What can hang from each mark:
boluz: gidi
povan: puvos sevin
gidi: boluz koto puvos
koto: gidi puvos
goderag: boluz
puvos: gidi koto povan sevin
sevin: puvos

Known rows, with every way that one mark hangs from another:
boluz(gidi(koto puvos(povan sevin))): [ 1.35 -0.60  1.57  4.55  0.24 -1.52 -1.14  0.26  0.14 -0.56  0.03 -1.52
  3.02  2.53 -0.92 -0.93  1.32 -2.05  1.45  0.05]
povan(puvos(gidi(boluz) koto) sevin): [-2.55  3.33 -0.57  4.35 -1.23  0.80 -2.19  3.64  0.53  0.62  2.88 -1.62
  2.40  2.59 -0.03 -2.41 -3.16 -0.09 -0.60  1.52]
puvos(gidi povan sevin): [ 0.47  1.81  0.34  1.73 -0.39 -1.85 -1.22  0.71  1.73  0.43  1.28 -2.98
  2.35  2.15 -0.97 -0.81 -1.41 -0.42  0.65  1.83]
sevin(puvos(gidi povan)): [ 0.51  0.51  0.64 -0.22 -0.06 -1.95  0.01  2.05  1.04  0.85  1.53 -2.93
  0.96  2.09 -1.50 -1.81 -2.10 -2.05 -0.54  1.93]
sevin(puvos(gidi(boluz) koto povan)): [ 0.59  1.61  0.63  1.67 -1.48  0.76 -1.44  2.58  2.22  0.89  2.98 -2.06
  2.06  3.56 -0.18 -2.30 -3.60 -1.94  0.30  1.85]
koto(gidi(boluz puvos(povan sevin))): [ 1.41  1.82  0.11  3.53 -0.78 -1.41 -1.65  2.28 -1.27 -0.21  1.20 -3.23
  0.72  2.81 -2.15 -1.28 -0.61 -1.17  0.02  1.06]
goderag(boluz(gidi(koto))): [ 1.60  1.12 -0.39  3.15  1.46  0.14  0.26  0.90 -0.56 -1.26  1.06 -0.65
  0.86  2.22  1.04 -0.85  1.79  0.94  0.51  0.59]
koto(puvos(povan(sevin))): [-0.15  1.55 -0.56  2.84 -0.74 -3.87  0.18  2.09 -3.20 -0.03  0.93 -3.88
  1.25  1.21 -1.62 -1.84 -1.00 -0.25 -0.09  0.45]
goderag(boluz): [ 1.21  1.43 -0.57  0.00  1.16 -0.43  0.20  1.36 -0.82 -1.02  1.58 -1.81
  0.01  1.05  0.26 -0.54  0.94  1.86  0.41  1.77]
sevin(puvos(gidi(boluz) koto)): [-0.23  1.67  0.37  0.60 -1.09  1.00 -1.09  2.94  1.77  1.52  2.96 -0.98
  1.90  2.78 -0.22 -1.76 -3.17 -1.85 -0.08  1.72]
boluz(gidi(puvos)): [ 0.65 -0.01  1.03  1.84  1.38 -2.09 -0.52  1.99 -1.43  0.36  0.34 -1.05
  0.55  0.74 -2.21 -1.42  1.42 -2.10 -0.14  0.68]
sevin(puvos): [ 0.11 -0.23  0.64 -1.29  0.00 -1.98  0.93  2.01 -0.54  0.69  1.67 -1.50
  0.78  1.10 -0.97 -1.20  0.00 -1.38 -0.12  0.61]
boluz(gidi(koto puvos)): [ 0.80 -0.59  0.92  3.31  1.59 -0.12 -0.14  1.37 -0.76 -0.13 -0.03 -0.50
  1.60  1.07 -1.54 -0.74  1.74 -2.41 -0.10  0.34]
goderag(boluz(gidi(koto puvos(povan sevin)))): [ 2.16 -0.02  0.87  4.15  0.82 -1.07 -1.26  0.02 -0.25 -1.90  0.23 -2.00
  2.20  3.17  0.21 -0.94  1.73 -0.11  2.08  0.94]
gidi(koto puvos): [ 0.41 -0.68  0.82  1.59  1.40  1.20  0.07  1.40 -0.44 -0.41  0.27 -1.11
  1.84  0.29 -1.90  0.36  1.15 -1.79 -0.08  1.04]
koto(gidi puvos(sevin)): [ 0.34  2.22 -1.12  1.13 -0.92 -4.08  0.54  1.26 -3.38  0.93  1.13 -3.88
  1.21  1.40 -1.33 -0.55 -0.30 -0.26  0.07 -0.41]
sevin(puvos(koto)): [-0.29 -0.36  0.89 -1.03 -0.93 -0.65 -0.21  1.51  0.53  0.60  2.29 -1.17
  2.73  1.70  0.29 -0.91 -0.43 -1.41  0.90  0.17]
sevin(puvos(gidi(boluz koto) povan)): [ 1.05  1.14  0.44  2.81 -0.43  1.46 -0.05  2.49  1.78  0.59  2.07 -1.68
  1.21  3.46 -0.74 -1.86 -2.85 -2.29 -0.65  1.94]
goderag(boluz(gidi(koto(puvos(povan sevin))))): [ 2.36  1.35 -0.32  4.35 -0.14 -2.67  0.20 -0.33 -1.80 -0.85  1.04 -3.12
  2.10  3.43  1.02 -1.67  0.55  0.73  2.13 -0.02]
sevin(puvos(gidi koto)): [-0.64  0.55  0.55 -0.95 -0.61 -0.35 -0.71  1.88  1.62  1.17  2.11 -1.65
  2.69  1.80 -0.32 -0.97 -2.02 -2.00  0.17  1.27]
gidi(boluz koto puvos(sevin)): [ 0.56  0.49  0.93  3.48 -0.02  1.34 -1.00  1.60  0.05  0.01  1.08 -0.58
  2.33  1.86 -1.11 -0.11  0.28 -1.23  0.84  1.12]
povan(puvos(gidi koto sevin)): [-1.75  1.93  0.29  1.50 -1.01 -0.55 -1.78  0.82  1.97  1.04  2.58 -2.23
  4.11  1.99  0.31 -1.07 -1.73 -0.29  1.10  0.83]

Rows:
[ 1.33  0.58 -0.03  2.80  0.19 -0.69  1.19  0.63 -1.56  0.08  1.06 -3.22
  1.93  1.47 -0.91 -0.95 -0.48 -1.13  0.38  0.15]
gidi(koto(puvos(povan)))
[ 0.30  0.76  0.80  2.03 -0.12  1.87 -1.80  2.50  0.07  0.31  1.91 -0.70
  1.94  1.32 -1.16 -0.82 -0.67 -1.35  0.69  1.33]
gidi(boluz puvos(koto))
[ 1.08  2.81 -0.43  4.14 -2.37 -0.06 -2.06  1.35  0.57 -0.35  2.57 -2.50
  2.80  3.96  0.42 -1.00 -1.51  0.23  1.04 -0.01]
puvos(koto(gidi(boluz)) povan sevin)
[ 1.20  0.70  1.10  3.07 -0.44  1.54 -2.13  2.08  0.49 -0.20  1.92 -1.71
  2.13  2.19 -1.19 -1.47 -1.09 -1.55  1.09  1.47]
gidi(boluz puvos(koto povan))
[ 0.52  3.63 -1.83  5.09 -1.52 -3.00 -0.13  3.75 -4.33  0.09  1.42 -4.25
 -0.22  2.81 -1.89 -2.49 -2.19 -0.23 -1.40  0.37]
koto(gidi(boluz) puvos(povan(sevin)))
[-0.06  0.63 -0.24 -0.46 -1.29 -1.25 -0.08  1.96 -0.69  0.25  1.99 -2.16
  2.03  2.19 -0.17 -0.73 -0.54 -1.44 -0.14 -0.39]
sevin(puvos(koto(gidi)))
[ 0.96  2.31  0.20  4.70 -0.69  1.45 -1.18  1.19  2.40  0.25  1.76 -1.74
  2.57  3.53 -0.19 -0.84 -2.20 -0.55  0.47  1.75]
puvos(gidi(boluz koto) povan sevin)
[ 1.16  1.73 -1.10  5.60  0.16 -2.69  0.29  1.50 -3.25 -1.64  0.52 -3.12
  1.21  2.98  0.45 -2.21  0.28  0.71  0.65  0.17]
goderag(boluz(gidi(koto(puvos(povan(sevin))))))
[ 0.53  2.82  0.34  3.49 -1.76  0.93 -2.72  1.20  2.91  0.51  2.66 -2.01
  3.50  3.57  0.42 -1.28 -2.92 -0.22  1.37  1.76]
puvos(gidi(boluz) koto povan sevin)
[ 0.63  0.96  0.15  3.72 -0.37 -2.76  0.70  0.22 -1.82  0.93  0.82 -1.58
  2.66  1.97 -0.14 -1.06  0.59 -1.19  1.16 -0.98]
boluz(gidi(koto(puvos(sevin))))
[-0.13  1.93 -0.45  1.45 -1.63 -1.12 -1.29  0.60  0.00 -0.09  1.76 -2.18
  3.35  2.09  0.36  0.38  0.09  0.24  0.93 -0.48]
puvos(koto(gidi) sevin)
[ 1.44  2.02 -1.06  1.93 -0.34 -3.23  0.86  1.79 -3.36  0.30  1.22 -4.83
  0.06  1.64 -1.98 -1.53 -0.70 -0.84 -0.78  0.05]
koto(gidi puvos(povan))
[-0.14  3.47 -1.05  4.51 -0.89 -2.17 -0.74  3.55 -1.91  1.03  1.49 -3.66
  0.48  2.40 -1.95 -2.79 -3.70 -0.76 -1.04  2.17]
koto(puvos(gidi(boluz) povan(sevin)))
[ 1.25  0.63  0.56  1.69  1.04 -2.75 -1.22  0.97 -1.42 -0.75  0.58 -1.73
  0.98  1.91 -0.48 -1.09  1.92  0.34  1.62  1.26]
goderag(boluz(gidi(puvos(sevin))))
[ 0.58  1.23  0.32  3.13 -0.19  0.02 -0.83  0.20  2.32 -0.13  0.96 -2.44
  3.31  2.48 -0.26 -0.08 -1.17 -0.72  0.74  1.35]
puvos(gidi(koto) povan sevin)
[ 0.13  1.20  0.35  4.17 -0.22 -0.99 -1.63  3.50 -1.52 -0.67  0.82 -2.19
  0.58  1.95 -2.39 -1.92 -0.98 -0.94 -0.36  1.93]
gidi(boluz puvos(povan(sevin)))
[ 1.47  1.43 -0.58  3.39  0.24 -2.42  0.51  0.01 -2.32 -0.26  1.06 -2.04
  1.94  2.60  1.01 -1.12  1.01  0.77  1.86 -0.08]
goderag(boluz(gidi(koto(puvos(sevin)))))
[ 0.88  0.51  0.72  2.00  0.10 -1.40 -2.32  0.42 -0.30 -1.01  1.06 -1.40
  2.89  2.42  0.67 -0.79  1.47  0.29  2.69  0.70]
goderag(boluz(gidi(puvos(koto sevin))))
[ 1.03  3.27 -1.57  2.61 -0.49 -1.47  0.69  3.17 -3.69  1.21  1.98 -3.12
 -0.94  1.81 -1.85 -1.76 -1.43 -0.61 -1.43  0.44]
koto(gidi(boluz) puvos)
[ 0.32  1.77 -0.37  1.22 -1.73  0.12 -0.58  3.02 -0.66  0.69  2.79 -1.45
  1.07  3.10 -0.01 -1.58 -1.58 -1.32 -0.43 -0.01]
sevin(puvos(koto(gidi(boluz))))
[ 0.16  0.71  0.34  5.65 -0.01  1.06 -1.34  2.98 -0.98 -1.15  0.51 -1.55
  1.65  2.18 -1.60 -1.19 -0.56 -1.31 -0.31  1.49]
gidi(boluz koto puvos(povan(sevin)))
[ 0.59 -0.41  1.04 -0.04 -1.24 -0.93 -0.47  1.12  0.90 -0.07  2.34 -2.10
  2.92  2.46  0.25 -1.43 -0.96 -1.55  1.30  0.17]
sevin(puvos(koto povan))
[ 1.56  1.69  0.01  4.65 -1.28 -0.39  0.06  0.87 -0.99  0.49  1.96 -2.60
  2.35  3.03 -0.18 -1.34 -1.55 -0.53  1.33  0.27]
gidi(boluz koto(puvos(povan sevin)))
[-2.59  2.35 -0.57  2.48  0.26 -1.95 -0.72  3.12 -0.64  0.46  1.47 -2.61
  1.23  1.11 -1.35 -1.90 -1.64 -0.22 -1.43  1.56]
povan(puvos(gidi) sevin)
[ 1.66  1.73 -0.13  3.45  0.09 -0.42 -1.01  3.08 -1.75 -0.26  1.16 -3.17
 -0.50  2.25 -2.88 -1.58 -0.64 -1.54 -1.11  1.46]
koto(gidi(boluz puvos(povan)))
[ 0.92  1.67  0.52  1.48 -0.52 -0.65 -0.53  3.08  1.16  1.23  2.34 -2.34
  0.13  3.13 -1.35 -2.67 -3.14 -1.96 -0.73  2.41]
sevin(puvos(gidi(boluz) povan))
[-0.77  2.94 -0.61  3.70 -2.02 -0.03 -1.63  1.99 -0.31  0.35  3.35 -2.04
  2.57  3.35  0.66 -1.61 -1.29  0.30  0.50 -0.53]
povan(puvos(koto(gidi(boluz)) sevin))
[ 1.45  0.69  0.50  4.71 -0.73 -3.03  0.35 -0.14 -1.47  0.40  0.83 -2.57
  2.87  2.88 -0.07 -1.65  0.12 -1.22  1.47 -0.89]
boluz(gidi(koto(puvos(povan sevin))))
